Known rows, with every step that occurs:
dakiv/nalur/zozoris: [ 2.86  1.06  2.74 -2.37 -2.26 -1.06  0.98 -1.71 -0.86 -2.95 -0.95 -4.20
  5.53 -2.91  3.65  1.39  0.46  3.65 -2.99 -4.84 -0.91  2.51 -2.60]
zozoris/dugi/dakiv/nalur: [ 1.16  1.53  0.81 -2.68 -1.79 -0.34 -0.92  0.94 -0.96 -0.11 -1.96 -1.63
  0.81  0.70 -3.02 -1.81 -2.42 -0.04  0.75 -3.28 -0.04  0.92 -6.28]
zozoris/dugi/geto: [ 1.57  2.48 -1.17 -1.25 -0.79  0.48  0.70  1.91  0.17  2.58 -0.17 -1.78
  1.49  1.78 -0.65 -0.74 -1.91  1.72  1.61 -1.53 -0.41 -0.63 -2.52]
zozoris/dugi/mudar/nalur/geto: [ 1.91  1.51  0.47 -1.40 -2.12  1.99  1.93 -1.17  0.39  1.89 -0.88 -3.78
  1.11  1.14 -1.15 -0.53 -3.21 -0.28 -1.84 -2.45 -0.45  2.44 -3.17]
nalur/zozoris: [ 3.53 -1.87  0.13 -0.81  0.98 -0.89  1.84 -0.47  1.25  0.91  0.65 -3.35
  4.17 -0.18  3.78 -0.06  1.77  6.10 -1.30 -0.28 -0.66  4.23  0.21]
veke/nalur: [ 0.07 -0.55  1.74 -2.13 -4.35 -2.79 -0.73 -0.99 -0.97  0.83 -0.94 -2.42
  2.71  1.03 -0.22 -3.03 -1.83  1.24  2.00 -5.44 -0.13  1.47 -3.63]
nalur/zozoris/dugi: [ 2.97 -1.87 -0.94  0.76  2.05 -0.35  2.26 -0.27  1.01  2.21  0.18 -2.35
  2.65  1.50  1.71 -0.30  0.94  4.98  0.21 -0.61 -0.51  3.14 -2.41]
veke/nalur/geto/dugi/zozoris: [-2.73 -2.08  2.20 -3.58 -2.67 -0.28  1.50 -0.50  1.50  1.71  1.36 -4.32
  4.35  1.45  1.99 -1.65 -0.65  1.46  3.08 -6.49 -1.72  3.21 -3.17]
veke/nalur/geto/dugi: [-2.89 -2.08  1.23 -2.65 -3.28 -1.38  1.61 -1.15  0.47  1.77  0.82 -3.27
  4.79  1.33  1.72 -1.21 -0.59  0.71  2.87 -6.69 -1.79  2.65 -2.45]
geto/dugi/dakiv/fivelas: [ 0.17 -0.88  2.48 -2.23 -3.34  1.38 -2.94  3.45  1.34  2.65  5.16 -3.33
  2.64 -0.85  0.19 -0.28 -2.68 -0.31  1.26 -4.23 -3.54  3.03 -3.99]
bomi/dakiv/nalur/zozoris/dugi: [-0.19 -0.28  0.85 -2.33 -0.75 -2.14  1.25 -1.72 -2.32  2.23 -3.65 -0.81
  1.98  0.24 -0.81  1.25 -2.40  0.62 -4.54 -3.66 -1.36 -0.82 -1.26]
geto/dugi/maveked: [ 0.55 -0.40 -0.67 -0.70 -3.92  1.05 -0.28  2.62  1.37  5.34  4.86 -4.84
  2.78  0.52  2.77 -1.59 -1.94  0.21  1.75 -0.79 -3.58  2.71 -3.35]
geto/dugi/mudar: [ 2.06 -0.25  1.26 -2.05 -5.44  1.80 -1.47  1.98  0.18  4.37  6.54 -4.41
  2.87 -0.80  3.10  0.03 -2.82 -2.14 -1.03 -2.63 -1.78  3.62 -1.86]
zozoris/dugi/veke: [ 1.17  2.06 -2.54 -0.09 -2.91  0.26  1.67  0.21 -0.91  2.39 -1.88 -1.66
  1.23  1.43 -1.64 -2.11 -2.97  0.40  3.12 -0.16 -0.84  0.18 -4.15]
mudar/nalur/geto/dugi: [-2.08  1.73  1.46 -0.56 -2.39  1.13  2.67 -4.78  2.17  1.26 -1.75 -4.16
  3.48 -1.11  0.44  1.64 -1.87  1.40 -1.95 -6.42 -2.88  5.48 -0.27]
veke/dugi/mudar: [ 2.18  0.49  2.61 -3.75 -2.07  0.92 -0.84 -0.02  2.21  2.31  2.20 -2.17
  3.80  2.79  0.69 -0.44 -2.91 -2.29  0.71 -3.68 -0.21  3.58 -3.94]
dakiv/nalur/zozoris/dugi/geto: [ 2.99  1.57  2.05 -2.41 -1.27 -0.21  1.77 -0.22 -0.28 -1.68 -1.01 -3.90
  5.39 -1.70  2.60  1.02  0.33  3.19 -1.51 -5.17 -1.41  1.34 -3.94]
geto/dugi/mudar/nalur/zozoris: [ 2.80 -0.37  2.28 -1.43 -4.36  2.48  0.14  0.44  1.93  4.98  5.30 -5.28
  3.67 -1.06  2.50  0.10 -2.44 -1.15 -1.62 -4.54 -3.32  5.54 -2.86]
dugi/dakiv/nalur: [ 2.48  1.63  3.30 -6.47 -3.54 -1.10 -1.88  1.12  0.07 -2.94 -1.89 -3.36
  3.66 -1.85 -0.49 -1.83 -1.20  1.25 -1.50 -3.72 -0.53  2.50 -3.52]
veke/nalur/zozoris: [ 1.72 -2.83  1.77 -1.90 -1.54 -2.52  1.24 -0.38  0.70  1.45 -0.43 -3.24
  4.58  1.24  1.48 -2.94  0.42  3.66  2.10 -5.06 -1.09  3.11 -3.80]
bomi/dakiv/nalur/geto: [-2.42  0.69  0.95 -3.98 -1.95 -2.00  1.50 -2.94 -2.61  0.40 -4.24 -1.28
  2.67 -0.68  0.18  2.21 -2.46  0.28 -5.53 -3.71 -0.90 -1.15  1.75]
geto/dugi: [-0.90 -0.24  0.02  0.27 -4.09  0.11 -1.76  0.29 -0.32  4.00  4.82 -2.40
  1.98 -0.53  2.12  0.67 -2.30 -0.73  0.78 -3.60 -1.75  3.26 -1.86]

Rows:
[-2.45 -1.53 -0.07 -3.92 -0.95  1.00  1.86 -0.06  1.85  1.16  1.84 -3.59
  4.80  0.17  2.98  1.04  0.71  1.69  0.28 -2.71 -2.12  4.27  1.11]	nalur/geto/dugi/dakiv
[-2.10  1.70  2.43 -1.58 -1.90  2.13  2.74 -4.16  3.14  1.31 -1.02 -5.11
  2.88 -0.99  0.83  1.30 -1.96  2.13 -1.81 -6.27 -2.85  5.88 -0.91]	mudar/nalur/geto/dugi/zozoris
[-0.55  0.49  3.48 -5.77 -0.55 -0.36 -0.25 -0.39  2.90 -0.59 -1.44 -1.30
  5.25  2.21 -0.99 -0.29 -1.12 -1.21  2.32 -6.50 -1.22  3.84 -5.54]	veke/dugi/dakiv/nalur/geto
[ 2.99 -0.40 -0.54 -3.20 -4.12 -1.02  3.65  0.51  1.12  2.01 -1.80 -4.16
  6.12  0.22  1.23 -4.32 -0.66  2.70  4.29 -2.65 -2.83  2.14 -3.75]	dugi/veke/nalur/zozoris
[-2.45 -0.52 -1.58 -2.50 -2.32  1.42  3.74 -0.98  1.23  1.82  1.54 -4.00
  5.77 -0.16  4.01  1.30  0.21  1.58  1.30 -2.16 -2.81  3.37  1.52]	nalur/geto/dugi/veke
[ 1.25 -2.72  1.08 -0.86 -0.95 -2.20  1.57 -0.20  0.48  2.31 -0.67 -2.46
  3.59  2.28 -0.13 -3.07 -0.17  2.92  3.20 -5.22 -1.07  2.47 -5.67]	veke/nalur/zozoris/dugi
[-1.84  1.54  2.12 -3.09 -4.00  0.09  1.31 -2.52 -1.24 -2.54  0.21 -4.17
  5.71 -2.75  3.85  2.94 -0.25  0.56 -2.16 -6.44 -1.60  2.13 -1.27]	dakiv/nalur/geto/dugi
[ 4.84 -2.11 -0.11 -0.89  1.20  0.83  2.43  1.01  1.31  2.57  1.51 -3.74
  3.36  1.15  2.55 -0.75  0.57  3.95 -1.14 -0.02 -0.60  3.41 -2.49]	nalur/zozoris/dugi/mudar
[ 0.17  0.13  2.21 -3.50 -4.51  0.35 -2.37  1.85  0.34  2.12  3.46 -3.16
  3.37 -1.53  0.73 -0.50 -1.99 -1.55  0.75 -5.47 -2.72  3.65 -4.73]	geto/dugi/dakiv/nalur
[-2.35  0.10  0.56 -4.09 -2.43 -1.15  1.95 -1.19 -1.49  2.52 -2.46 -2.51
  3.22 -0.25  0.55  1.39 -2.36 -0.45 -4.31 -3.26 -2.65 -0.92  0.21]	bomi/dakiv/nalur/geto/dugi/maveked
[ 0.35  0.76 -1.11 -0.81 -5.51  1.05  0.36  1.21  0.24  4.51  3.72 -3.25
  3.77 -0.79  2.00 -0.79 -2.59 -1.07  3.14 -2.84 -3.40  2.85 -2.78]	geto/dugi/veke
[ 2.54  0.65  1.73 -0.39  0.17  0.33  2.48 -2.75  3.02  1.75 -3.42 -3.49
  2.23 -0.02 -2.05 -1.12 -1.27  3.47 -1.27 -4.83 -2.36  5.57 -4.11]	mudar/nalur/zozoris/dugi/dakiv
[ 1.94 -2.23  1.14 -2.07 -0.56 -1.58  2.09  1.12  1.38  2.71 -0.42 -3.07
  4.54  2.34  0.38 -3.20  0.14  3.30  3.60 -5.36 -1.65  1.86 -5.28]	veke/nalur/zozoris/dugi/geto
[-2.36 -2.50  1.75 -4.12 -3.08 -1.26  1.28 -0.27  1.13  1.61  0.49 -3.35
  4.89  1.35  0.85 -2.21 -0.23  0.51  3.28 -6.68 -1.91  3.16 -3.24]	veke/nalur/geto/dugi/dakiv
[ 3.67  0.07  3.27 -6.20 -1.69 -0.78 -0.43  1.35  1.20 -2.43 -1.61 -3.94
  4.95 -1.79  0.67 -1.73  0.48  2.99 -1.44 -3.39 -1.11  3.57 -3.75]	dugi/dakiv/nalur/zozoris
[-2.89 -0.82  0.76 -3.22 -0.46  2.41  2.11 -0.85  2.15  1.37  3.13 -4.94
  3.71  0.19  4.65  1.83  0.23  2.99 -0.04 -2.44 -1.56  4.37  1.07]	nalur/geto/dugi/zozoris
[ 0.46  0.52 -0.83 -4.25 -4.87 -0.58  4.01 -0.45  0.70  0.81 -2.85 -4.26
  6.23  0.39  1.14 -3.42 -1.06  1.74  4.12 -2.88 -2.54  1.51 -2.12]	dugi/veke/nalur/geto
[ 1.04 -1.02  2.34 -3.37 -3.32  0.63 -1.22  2.12  1.20  2.42  3.63 -3.42
  4.31 -1.36  1.36 -0.33 -0.75 -0.32  0.82 -5.32 -3.11  4.45 -4.84]	geto/dugi/dakiv/nalur/zozoris
[ 6.17  0.90  3.03 -3.53 -3.27  1.87  1.84 -0.88  2.29  1.40  0.71 -6.43
  3.82 -1.40  2.20 -1.12 -1.97  1.79 -4.91 -2.46 -1.35  5.18 -0.90]	dugi/mudar/nalur/zozoris
[ 3.51  1.74  2.72 -4.65 -4.08  2.25  2.22 -1.93  1.83  0.17 -0.26 -6.36
  3.91 -1.31  2.02 -0.09 -2.36  0.81 -5.14 -2.65 -0.96  4.43  0.75]	dugi/mudar/nalur/geto
[ 1.82  1.16 -0.49 -3.41 -5.96 -1.16  2.15  0.19  0.12  1.50 -2.26 -3.60
  4.83  0.25  0.07 -4.37 -2.21  1.01  4.36 -2.83 -2.21  1.06 -3.69]	dugi/veke/nalur
[ 3.63 -2.52 -0.28 -1.28  2.42 -0.21  1.91  1.30  1.91  1.91 -0.17 -2.59
  2.81  1.58  0.55 -1.63  1.25  4.88  0.83 -0.42 -0.87  3.91 -3.36]	nalur/zozoris/dugi/dakiv
